Each row comes from the steps of one walk. Every step used is in the known rows, and no mark comes twice. Write the walk behind each row, first mark first.
Known rows:
nuli > nusu > fopop > tadur > topo: -0.58  -3.29  -0.88  -2.05  2.71  -3.29  -1.03  -0.63  -3.89  -1.05  0.71  1.56  0.01  1.25  -1.74  -0.88  -2.29  -0.82  1.26  3.43  2.70  4.04  -0.96  1.73  -0.27  2.33
fopop > tadur > pebaf > devod: 0.46  -1.60  -1.60  -3.47  1.75  -2.21  0.38  3.14  -0.42  -1.97  2.59  1.63  0.99  2.15  0.77  -1.72  1.35  -3.08  1.23  1.70  2.08  1.42  -0.63  -0.48  2.41  2.61
zubip > tadur: -0.58  -3.35  -4.70  -0.95  0.39  -4.48  2.22  1.58  -3.62  -1.26  2.60  1.17  3.71  0.55  -3.35  0.62  0.26  -2.91  2.92  -3.50  -1.47  3.70  -0.41  2.28  0.24  1.34
devod > pebaf > tadur: 1.91  -1.48  -3.26  -0.49  1.03  -4.15  2.37  2.82  -0.56  -0.57  1.84  1.65  2.24  1.00  -1.04  -0.09  0.36  -1.64  1.82  -5.04  -2.15  2.00  0.61  -2.81  -0.94  3.25
devod > rovat: 1.40  -0.41  -4.43  1.24  0.97  -3.84  -0.61  0.67  -4.27  -0.12  5.15  2.55  2.06  1.55  -1.91  0.44  -0.51  -0.11  4.14  -2.49  -2.69  3.29  0.17  0.56  -2.80  0.93
pebaf > devod > rovat > tadur > topo: 1.22  0.05  -4.21  -0.69  1.33  -2.39  -0.80  -0.58  0.77  -0.70  4.56  0.48  0.93  0.86  -1.01  -1.08  -1.10  -2.03  2.93  -1.46  -0.93  0.22  0.94  -2.63  -0.08  2.53
fopop > tadur > rovat > devod > pebaf: 1.95  -1.27  -1.64  -2.91  2.03  -3.27  0.55  4.21  -2.38  0.97  3.91  3.43  -0.71  4.97  -0.77  0.04  -0.35  0.10  0.66  2.22  0.41  2.99  -0.40  1.24  0.91  1.73
nusu > nuli: 0.64  -0.63  0.91  0.75  2.99  -3.53  1.56  1.76  -2.20  -0.89  2.66  1.60  2.25  0.96  -2.50  0.57  1.06  -1.32  2.87  -0.45  -0.43  2.21  -0.74  1.17  -0.89  1.14
remod > topo: 0.90  0.76  -1.27  1.26  -0.88  -4.21  1.65  3.68  -5.77  0.04  2.30  2.15  2.62  1.79  -0.09  0.60  2.94  -3.48  3.60  -3.00  -1.92  3.46  0.58  0.44  1.98  0.19
topo > tadur: -1.98  -3.80  -3.67  -1.22  1.38  -2.57  0.26  3.25  -3.07  -1.95  2.80  -0.93  2.14  -0.63  -1.01  -1.01  0.94  -3.24  4.19  -4.15  -0.88  0.22  -0.03  1.20  -1.15  0.75
devod > pebaf > tadur > fopop: 2.79  -0.07  -4.69  -0.69  1.17  -3.45  1.05  4.04  -1.34  0.17  1.72  2.95  1.72  0.83  -0.96  0.01  0.96  0.56  0.55  -4.79  -0.96  1.09  -0.09  -1.28  -1.73  3.27
pebaf > tadur: 0.69  -2.00  -4.27  -2.31  1.19  -3.74  1.04  2.58  -3.62  -2.99  1.94  -0.55  2.84  0.90  -1.06  0.96  0.86  -1.68  2.55  -3.86  -0.91  0.20  0.07  -0.84  0.00  0.75
remod > topo > tadur: -0.82  -0.93  -2.25  0.33  -1.27  -3.59  1.31  4.09  -4.18  -0.32  1.48  -0.13  1.88  -0.04  0.50  -0.56  2.84  -4.79  3.91  -4.90  -1.57  0.84  0.48  0.48  0.95  0.30
pebaf > devod > rovat > tadur > topo > remod: 1.14  -1.02  -4.73  -0.61  1.94  -1.60  -1.73  -0.85  1.92  -0.92  4.29  -0.91  0.85  1.65  -0.14  -1.55  -1.07  -2.08  3.02  -1.74  -0.19  0.41  2.04  -3.82  -0.13  2.13
pebaf > tadur > topo > remod: 2.00  -2.32  -3.07  -1.31  2.14  -2.02  -0.08  1.71  -1.68  -2.10  -0.28  -0.49  2.37  1.64  0.58  -1.26  1.59  -0.48  1.66  -3.86  1.44  1.33  0.72  -1.57  -0.46  1.96
pebaf > devod: -0.45  -1.59  -3.43  -0.87  1.43  -2.23  0.01  2.88  -2.63  -2.78  3.75  -0.40  3.74  1.46  -0.08  -0.20  -0.31  -2.97  3.44  -0.94  -0.55  0.45  -0.04  -1.97  1.79  1.11
remod > topo > tadur > rovat > devod: 0.12  0.08  -2.49  0.08  -0.40  -2.69  0.40  5.26  -4.82  1.44  1.72  1.20  0.33  1.56  0.47  0.12  1.93  -2.21  2.16  -2.76  -0.53  0.50  0.24  1.10  1.37  0.11
pebaf > tadur > rovat > devod: 1.82  -0.72  -4.53  -2.49  2.14  -2.62  0.00  4.17  -4.39  -0.83  2.22  1.07  0.86  2.88  -1.08  1.86  -0.29  1.59  0.19  -1.21  0.29  -0.10  -0.28  -0.08  0.50  0.41
zubip > tadur > pebaf > devod: -0.40  -2.21  -4.55  -1.18  0.96  -2.62  1.66  2.04  -0.80  -0.99  1.35  1.94  3.21  -0.21  -1.67  -0.76  0.60  -2.78  0.79  -2.07  0.88  2.34  -0.68  0.14  1.91  3.32
rovat > devod: 0.82  -1.70  -1.10  -1.16  3.55  -3.43  1.43  2.39  -4.94  -0.46  3.67  3.42  1.24  2.98  -3.36  1.00  -0.21  -0.15  1.01  -0.12  -2.56  2.92  0.94  0.09  0.12  0.70
zubip > tadur > topo: 0.76  -2.30  -3.07  -0.15  0.54  -3.63  1.99  1.07  -3.05  -0.14  0.74  3.02  3.35  0.28  -2.67  -1.06  0.97  -1.59  1.75  -3.06  -0.18  4.70  -1.03  2.98  0.03  2.90
devod > pebaf: 1.36  -1.29  -1.79  1.23  1.47  -3.86  2.03  2.98  -1.67  0.76  3.25  3.75  2.39  1.59  -1.69  -0.38  0.46  -1.55  2.76  -3.34  -2.42  4.70  0.73  -1.29  -0.85  3.35
rovat > tadur: -0.38  -2.09  -2.74  -2.38  2.41  -3.75  1.30  0.69  -1.20  -0.89  5.10  0.83  0.19  1.20  -3.55  0.74  0.87  -3.12  3.19  -1.95  -1.67  2.39  2.38  0.28  1.16  0.67
nuli > nusu > fopop > tadur > pebaf > devod > rovat: -0.71  -2.46  -3.02  -2.15  2.49  -2.83  -2.12  -1.16  -1.88  -1.09  1.78  1.00  -0.53  0.78  -0.99  -0.89  -3.47  -0.93  0.83  3.78  2.79  2.21  -0.68  -0.71  -0.44  2.94
nuli > nusu > fopop > tadur > zubip: -0.61  -4.07  -2.34  -2.07  2.76  -3.76  -1.25  -1.20  -4.52  -1.23  1.87  1.63  0.53  0.64  -2.08  -1.00  -1.71  -0.52  1.38  3.58  1.84  2.89  -1.25  1.95  -0.46  1.15
nusu > fopop > tadur > pebaf > devod: -1.69  -2.64  0.65  -3.98  3.01  -2.73  -0.47  1.56  0.64  -1.83  3.18  0.44  0.03  0.77  -0.68  -0.98  -1.10  -3.50  1.51  1.54  2.69  2.74  -1.19  -0.02  0.84  3.97
devod > rovat > tadur: 1.02  -0.65  -4.71  -0.56  1.49  -4.11  -0.22  -1.04  -1.19  0.22  6.28  1.64  -0.25  1.25  -3.35  0.62  -0.60  -1.38  3.81  -2.66  -2.95  2.46  1.97  -0.19  -2.01  1.02

Which walk is each row?
1.37  -0.85  -5.35  -1.86  1.07  -2.52  -0.38  4.48  -4.45  -1.38  2.26  0.11  1.97  2.03  -0.06  1.42  0.48  0.59  1.97  -2.23  1.13  0.22  -0.93  0.71  0.51  0.42
pebaf > tadur > rovat
3.05  -1.45  -2.09  -1.01  3.14  -3.98  2.27  1.55  -1.58  0.70  2.29  4.37  1.14  1.74  -2.72  -0.52  0.24  0.91  -0.97  -2.43  -3.12  1.38  0.66  -2.48  -1.11  2.66
rovat > devod > pebaf > tadur > zubip
-0.62  -3.91  -4.35  -0.40  1.62  -2.45  -0.15  1.94  -3.35  -1.06  2.71  0.91  2.65  -1.77  -0.85  -2.72  2.39  -1.60  3.34  -3.44  -0.82  -0.57  -1.07  2.29  -1.61  0.47
topo > tadur > zubip
0.29  -1.41  -5.57  -0.45  0.59  -2.92  0.93  0.91  -0.29  -0.32  2.07  2.22  2.68  -0.38  -1.79  -0.75  -0.20  -2.06  0.95  -2.42  0.13  2.17  -0.70  -0.25  0.34  3.52
zubip > tadur > pebaf > devod > rovat
-0.81  -2.13  -5.49  -1.58  1.52  -1.65  -1.32  4.91  -4.09  -1.04  2.47  0.63  1.25  -0.80  -0.88  -1.02  1.71  -0.46  2.57  -3.80  0.64  -0.86  -0.96  3.10  -2.15  0.75
topo > tadur > fopop
-1.74  -2.67  -3.64  -1.52  1.94  -0.72  -0.24  3.78  -0.19  -1.58  1.40  -0.12  1.54  -1.56  0.66  -2.39  1.11  -3.21  2.00  -2.77  1.52  -1.08  -0.28  -0.97  0.35  2.76
topo > tadur > pebaf > devod
-0.71  -3.21  -1.92  -2.95  3.52  -3.12  -1.56  0.51  -4.84  -0.27  2.09  1.62  -1.18  2.91  -2.39  0.68  -3.59  0.65  0.23  5.02  2.56  3.14  -0.78  1.71  0.22  1.27
nuli > nusu > fopop > tadur > rovat > devod
0.31  -0.57  -5.31  -1.26  1.25  -2.91  -0.76  -0.24  0.41  -1.49  5.77  -0.63  1.23  1.00  -1.39  0.01  -1.63  -2.85  3.57  -1.64  -1.82  -0.37  1.40  -3.02  0.04  1.38
pebaf > devod > rovat > tadur
2.90  -1.62  -2.36  0.29  1.83  -2.68  1.32  2.16  1.02  0.13  0.07  1.81  1.91  1.56  0.13  -1.74  0.97  -0.58  1.22  -5.07  -0.22  2.97  1.27  -3.44  -1.30  4.34
devod > pebaf > tadur > topo > remod
0.06  0.85  -3.21  0.85  -1.11  -2.34  0.10  3.23  -1.43  0.48  1.24  0.79  1.01  -0.72  1.71  -1.76  2.29  -3.97  2.52  -4.12  -0.40  -0.37  0.29  -1.57  0.72  2.10
remod > topo > tadur > pebaf > devod > rovat
-0.61  0.10  -2.30  0.17  -0.76  -2.05  0.81  4.48  -1.88  -0.13  0.49  0.48  1.44  -0.80  1.76  -1.60  3.02  -4.74  2.22  -3.78  0.30  -0.21  0.25  -1.32  2.24  1.91
remod > topo > tadur > pebaf > devod
1.53  -3.09  -0.53  -2.34  2.11  -2.29  -0.25  1.79  -1.40  -1.41  1.65  0.92  1.11  3.67  0.83  -2.51  1.90  -1.96  2.48  0.44  2.05  4.00  0.30  0.86  0.53  1.81
fopop > tadur > topo > remod
0.61  -0.43  -5.08  0.19  0.90  -2.62  -1.11  1.15  -2.02  -1.75  4.81  0.08  2.93  1.32  -0.20  -0.25  -1.52  -1.83  3.82  -1.54  -1.63  0.25  -0.02  -2.48  -0.54  1.41
pebaf > devod > rovat
-1.41  -3.22  -1.97  -2.81  2.92  -2.52  -1.40  -0.06  -2.25  -1.80  0.99  0.73  -0.01  0.89  -0.93  -0.82  -2.64  -1.69  0.63  4.17  3.42  2.33  -0.75  -0.40  1.09  2.73
nuli > nusu > fopop > tadur > pebaf > devod
1.16  -0.69  -5.76  -0.82  1.39  -2.81  -1.13  -0.99  0.19  -0.88  5.69  0.50  1.48  0.26  -1.28  -1.13  -0.63  -1.82  3.03  -1.28  -1.84  -0.89  0.66  -2.37  -0.24  1.20
pebaf > devod > rovat > tadur > zubip
1.09  -0.84  -2.66  -2.85  1.34  -2.51  -0.34  2.07  -0.03  -1.38  3.40  1.98  0.53  2.05  0.76  -1.71  0.57  -2.28  1.44  1.37  1.31  1.34  -0.64  -0.86  0.97  2.84
fopop > tadur > pebaf > devod > rovat
2.05  -0.76  -5.28  -0.05  1.78  -4.08  -0.51  -2.05  -1.48  1.05  6.35  3.09  0.27  0.29  -3.21  -0.67  0.58  -0.02  3.15  -2.17  -2.92  1.80  1.11  0.70  -2.35  0.69
devod > rovat > tadur > zubip
1.49  -0.24  -2.78  -0.41  3.12  -1.87  -0.60  4.77  -6.07  1.39  4.03  4.07  0.55  4.21  -1.87  1.47  -0.44  2.52  0.79  1.62  0.33  3.11  -0.42  2.13  0.77  0.24
tadur > rovat > devod
2.37  -0.52  -4.22  -0.14  0.93  -3.19  1.05  4.23  -1.13  0.69  2.12  2.34  1.52  1.89  -0.33  0.37  0.04  0.24  1.41  -3.74  -0.45  2.04  -0.13  -1.62  -0.57  3.12
devod > pebaf > tadur > rovat
-0.27  0.07  -3.11  0.66  -1.29  -2.67  0.05  5.47  -4.82  0.93  1.75  0.46  1.13  0.88  1.22  -0.24  2.53  -2.94  3.52  -3.51  0.04  0.76  -0.19  1.66  1.40  0.13
remod > topo > tadur > rovat
2.10  -2.09  -4.87  -1.44  1.48  -3.60  0.64  1.37  -4.02  -2.18  2.03  1.24  3.38  -0.22  -0.83  -0.82  2.28  -0.02  1.66  -3.19  -0.92  -0.60  -1.00  0.29  -0.49  0.28
pebaf > tadur > zubip
0.72  0.30  -2.19  0.82  -0.50  -2.95  1.06  5.28  -3.09  2.42  1.48  2.11  0.03  1.48  0.48  -0.38  1.69  -2.17  1.68  -3.58  -1.11  1.14  0.48  -0.16  0.85  1.52
remod > topo > tadur > rovat > devod > pebaf
-0.41  -0.09  -1.61  0.50  -0.59  -2.66  1.19  4.35  -3.12  0.47  0.56  1.73  1.09  -0.61  1.01  -1.30  3.74  -3.96  2.43  -4.17  -0.03  1.36  0.32  0.36  1.37  1.65
remod > topo > tadur > pebaf
-0.98  -2.00  -0.46  -3.28  2.68  -2.87  -1.24  0.47  1.00  -1.18  3.90  0.81  -0.41  0.77  -0.80  -1.04  -1.90  -2.65  1.73  1.13  2.03  2.69  -1.22  -0.36  -0.65  4.18
nusu > fopop > tadur > pebaf > devod > rovat
1.20  0.60  -3.62  0.51  2.08  -1.33  -0.83  2.05  -1.01  -0.20  3.01  3.33  1.72  0.59  0.24  -1.25  0.32  -0.53  1.34  -0.54  0.73  1.72  -0.20  -1.95  0.23  3.37
tadur > pebaf > devod > rovat
2.95  -0.31  -2.83  -1.62  3.11  -3.44  1.49  3.38  -2.03  0.79  2.11  4.16  0.24  2.41  -2.71  0.69  -0.15  1.66  -1.40  -2.67  -2.28  1.06  0.88  -1.89  -1.35  2.75
rovat > devod > pebaf > tadur > fopop
-1.17  -1.93  -4.62  -0.77  1.64  -0.98  -0.94  2.61  0.24  -0.99  2.21  0.24  0.99  -1.58  0.61  -2.43  0.37  -2.42  2.28  -3.10  0.80  -1.21  -0.23  -1.30  -1.05  2.94
topo > tadur > pebaf > devod > rovat
1.10  0.49  -6.42  -1.38  1.39  -2.34  -1.84  0.80  -0.23  -0.80  5.60  0.34  0.64  0.86  -1.25  -0.07  -0.98  -0.98  2.57  -1.53  -0.87  -1.08  0.84  -1.83  -0.58  1.31
pebaf > devod > rovat > tadur > fopop
-0.11  -2.30  -3.89  -0.71  1.22  -3.21  2.17  2.02  -2.34  -0.09  1.38  3.48  2.72  -0.09  -2.82  -0.36  1.36  -1.88  0.96  -2.59  0.36  4.28  -0.61  2.13  0.79  2.93
zubip > tadur > pebaf
0.33  -1.03  -2.74  1.06  -1.00  -3.47  0.86  3.03  -4.45  0.29  1.56  1.38  2.34  -1.00  0.62  -1.91  3.99  -3.44  3.27  -4.43  -1.57  0.21  -0.35  1.42  0.48  0.04
remod > topo > tadur > zubip
